Every row comes from one small tree of marks. Brackets hold a mark, then the marks that hang from it, in the order of their numbers. Every link used is in the known rows. Which tree was each row made from?
Known rows:
{J789 J220}: [  5   9  -2  -8   9  13  12 -27 -26 -41   5 -24  16 -23   6  21 -36 -12
   0 -25  -6   9]
{J911 {J460 J692} J700}: [  0 -53   4 -43  -7  -8  -3 -24 -65  37  -6 -12 -32  16 -11 -51  22 -55
 -25 -34  16  13]
{J692 J700}: [ 16  -3   4 -25 -12  18   5  -3  11  17   5  20  22  21   6  11  -1  -1
  33  21 -14   9]
{J384 J220}: [  0  36  -6 -15  20  13 -20 -13  -2 -17 -12  22   5 -25   9  13   7  14
  15  12  10  45]
{J460 {J911 J692 J700 J897}}: [ -5 -16 -48   0 -14 -25  -4 -50 -19  15  -8  16 -30  -8   1  -3 -10 -23
  26  15  18 -77]
{J460 J692 {J700 J911}}: [-24 -54   4 -28 -13   9 -31  16  11  28  11  21 -45   7  23 -22  36  -6
 -33 -21  52  39]
{J692 {J700 {J911 J460}}}: [ 15 -46  -3 -32 -59  10  10  -3  -1  23  -2  42   0  62 -15 -16  23 -38
   6  -3 -11  18]
{J789 {J897 {J384 J220}}}: [-63  38 -12 -23  27  16 -19 -12 -18  -3  -3  31  45   5   5  58  -2  19
   2  23 -12  37]
{J460 J692 {J700 {J911 J897}}}: [-42 -56  -8 -38  -1 -29 -51  10  20  51   8   0 -44   2  13 -26   9 -31
 -15 -30  75  21]
{J460 {J700 {J911 J692 {J897 J384}}}}: [-34 -47 -43 -24 -14 -38 -22  -7  43  27  -9  50  -2  39  11  20 -12  25
  30   0  18 -13]
{J692 {J700 {J911 J460 {J897 J384}}}}: [-19 -45 -22 -54 -29 -25  -2 -21  26  57   7  38  24  84 -33  29 -17 -42
  28  -7 -12  13]
{J460 J692 J700 {J911 J897}}: [-37 -37 -16 -44  48  20 -50  10  46  69  42   8 -51 -31  43 -16   0 -32
 -12   5  57 -18]
{J460 J692 J911}: [-20 -14   7 -11  27  41  -6  -3  19  38  38  14 -33 -12  10  16  36 -20
 -45  11  34  -9]
{J700 {J911 J692}}: [ -1 -23 -15  28 -53 -19  15  -8  -5 -24 -24  43  -7  28 -14   3  34  24
  -8   0  11 -17]
{J911 J460 J700 J897}: [  3 -35 -28 -41 -15 -51 -17 -30 -49  32 -20 -25 -24  13 -20 -54 -31 -68
  22 -28   3 -23]
{J911 J460 J700}: [ 19 -34 -15 -32 -28 -13   3 -25 -58  11 -19  -7 -23  20  -7 -50  -3 -45
   1 -18 -17  -8]
{J789 J220 {J897 J384}}: [-56  11  -7 -18  20  13  16 -25 -41 -31  17 -17  59   4   0  64 -52  -8
 -11 -15 -22   4]
{J897 J384 J789}: [  7 -30   5 -32  19 -12  14 -22  36  20  17  21  38   4 -21  42 -30  33
  -7   7   8  15]
{J384 {J220 {J789 J897}}}: [-47  20 -12 -14  29 -19 -13   2 -31 -10  36  -8  25 -18  16  16  -7 -16
   7  18   4  17]
{J897 J384}: [-17  -1  -8 -14  19   4   8 -12  19  19  12  16  24  28  -4  48 -11  16
   3   4 -18   8]
{J700 {J911 J460 J897}}: [-22 -41 -18 -17 -36 -47 -15  -6   0  25 -11  -1 -22  33 -33 -28  -8 -56
 -11 -30  21  -4]
{J897 J789}: [ 25 -25  14 -19   0 -15   3 -10  17   4   4   5  14 -24 -18  -5 -18  18
 -13   3  23   6]
{J384 {J220 J789}}: [  0  14 -15 -20  38 -15 -10 -14   0  -5  44   3   7 -14  13  20  -3  -5
  22  11   2  31]
{J692 {J700 {J911 J460 J897}}}: [ -3 -44 -13 -40 -49 -26 -11  -9  10  43  -8  21  -3  57 -29 -17  -7 -59
  26  -9   9   5]
{J220 J789}: [ -3 -22  -7  -6  17 -29  13  -1   6  11  54 -23   1  11   6   5 -10 -19
  10   0  -5 -13]
{J220 {J789 {J897 J384}}}: [-64 -17 -11 -11  29 -26  16   3 -11  24  65 -15  41  37   1  51 -26 -15
  -2  12 -23 -17]

Which tree is each row?
[ 28 -39 -23 -31 -10 -65  10 -77 -54 -31 -22 -20  23 -47 -30  -9 -73  -4
  33 -30  32 -32] -> {J911 J692 J700 {J897 {J789 J220}}}
[  8   5  -2 -47  39   3  -9 -35  32   5   3  47  43 -22 -12  54 -17  47
   5  16  12  60] -> {J897 {J384 J220} J789}
[-28 -20  -4 -42  29  20 -19 -10  38  74  40  16 -10   3   5  25   7 -46
  11  19  40 -19] -> {J460 {J692 J700} {J911 J897}}
[-18 -81   6 -54  -3 -46 -44   1  35  53  13   7 -32 -21  -8 -29 -11 -15
 -25 -26  97  27] -> {J460 J692 {J700 {J911 {J897 J789}}}}
[ 12 -20   1 -43  27   0  27 -48   6 -21  25   1  54 -18 -20  61 -67  22
  -9 -18  -1  25] -> {J897 J384 {J789 J220}}
[-12 -28 -44 -18  16   5 -28   2  48  28  11  41 -35 -21  44 -19  -9  10
  26  31  16 -60] -> {J460 J700 {J911 J692 J897}}
[ -4 -91  11 -85  39 -32 -40  17  29  73  15  -1 -25 -28  -3 -77 -25 -30
 -13 -25  62  19] -> {J911 {J460 J692 J700} {J897 J789}}
[  5 -46 -36 -24 -24 -60  -3 -34 -51  17 -37   3 -15  18 -23 -59 -19 -36
  37 -17  -3 -47] -> {J911 J460 J692 J700 J897}
[-18  14 -23 -33  56 -12   0 -24  21  13  59  20  32  15  11  69 -11  10
  24  15 -14  40] -> {J897 {J384 {J220 J789}}}
[-12 -21 -13 -20 -41 -28 -13 -13  20  28  -9  16   8  39 -23  17 -10 -32
  36  -2  25   1] -> {J692 {J700 {J911 J897}}}
[-41 -20  -9 -55  46  25  -9 -22  56  93  54  31  12  32  -2  72  -4 -30
  14  25  26  -8] -> {J460 {J692 J700} {J911 {J897 J384}}}
[-59 -58 -17 -51  16 -23 -42   2  39  66  19  18 -21  32   8  23  -3 -13
  -7 -27  56  29] -> {J460 J692 {J700 {J911 {J897 J384}}}}
[-30 -27 -22 -29  17 -12 -25 -39 -23  58  20 -20 -47 -14   0   3   1 -62
 -13  -9  55 -34] -> {J460 J692 {J911 J700 J897}}
[-44 -64  -9 -81  57 -11 -38  12  32  88  25  10 -14  26  13 -25 -19 -31
   1 -23  19  22] -> {J911 {J460 J692 J700} {J897 J384}}
[ -7 -63  10 -58  24  21 -27  30   3  49  16  12 -40   5  29 -69  17 -24
 -22 -19  15  30] -> {J911 {J460 J692 J700}}
[-24 -72  13 -72  47 -42  -9 -16  28  79  24   2  17  13 -51  -1 -29 -23
 -21 -23  42  18] -> {J911 {J460 J692} {J897 J384 J789}}
[  3 -50 -29 -37  -1 -74   6 -63  -6  26 -19  19  30   4 -39  20 -48  21
  38  -3  18 -33] -> {J911 J692 J700 {J897 J384 J789}}
[ 21 -47 -20 -23 -19 -79  -3 -51 -22   6 -34   3   6 -23 -34 -28 -36   7
  32  -7  39 -42] -> {J911 J692 J700 {J897 J789}}
[ 28 -37  -5 -27 -26  11  20   1  -1  10 -16  57  21  44  -5 -30  13   4
  41  25 -37 -14] -> {J911 J460 {J692 J700}}
[-36 -57   2 -26 -13 -41 -22  -2  -9  51   0  -6 -35  30 -37 -31  20 -68
 -34 -43  53  12] -> {J700 {J911 {J460 J692} J897}}
[ -3 -49  -8 -53 -21 -44   0 -36  54  52  12  37  45  44 -46  59 -37  -1
  26   4  30  16] -> {J692 {J700 {J911 {J897 J384 J789}}}}
[ -2 -11 -28 -13  -2   6   3 -20  40  29  10  50   8  11   4  23  -4  -5
  49  46   5 -57] -> {J460 {J911 {J692 J700} J897}}
[  3 -48 -13   9 -57 -16  16  -7 -15 -10 -27  48 -16  44 -23 -30  35  -2
 -16 -10  -7 -14] -> {J700 {J911 J460 J692}}
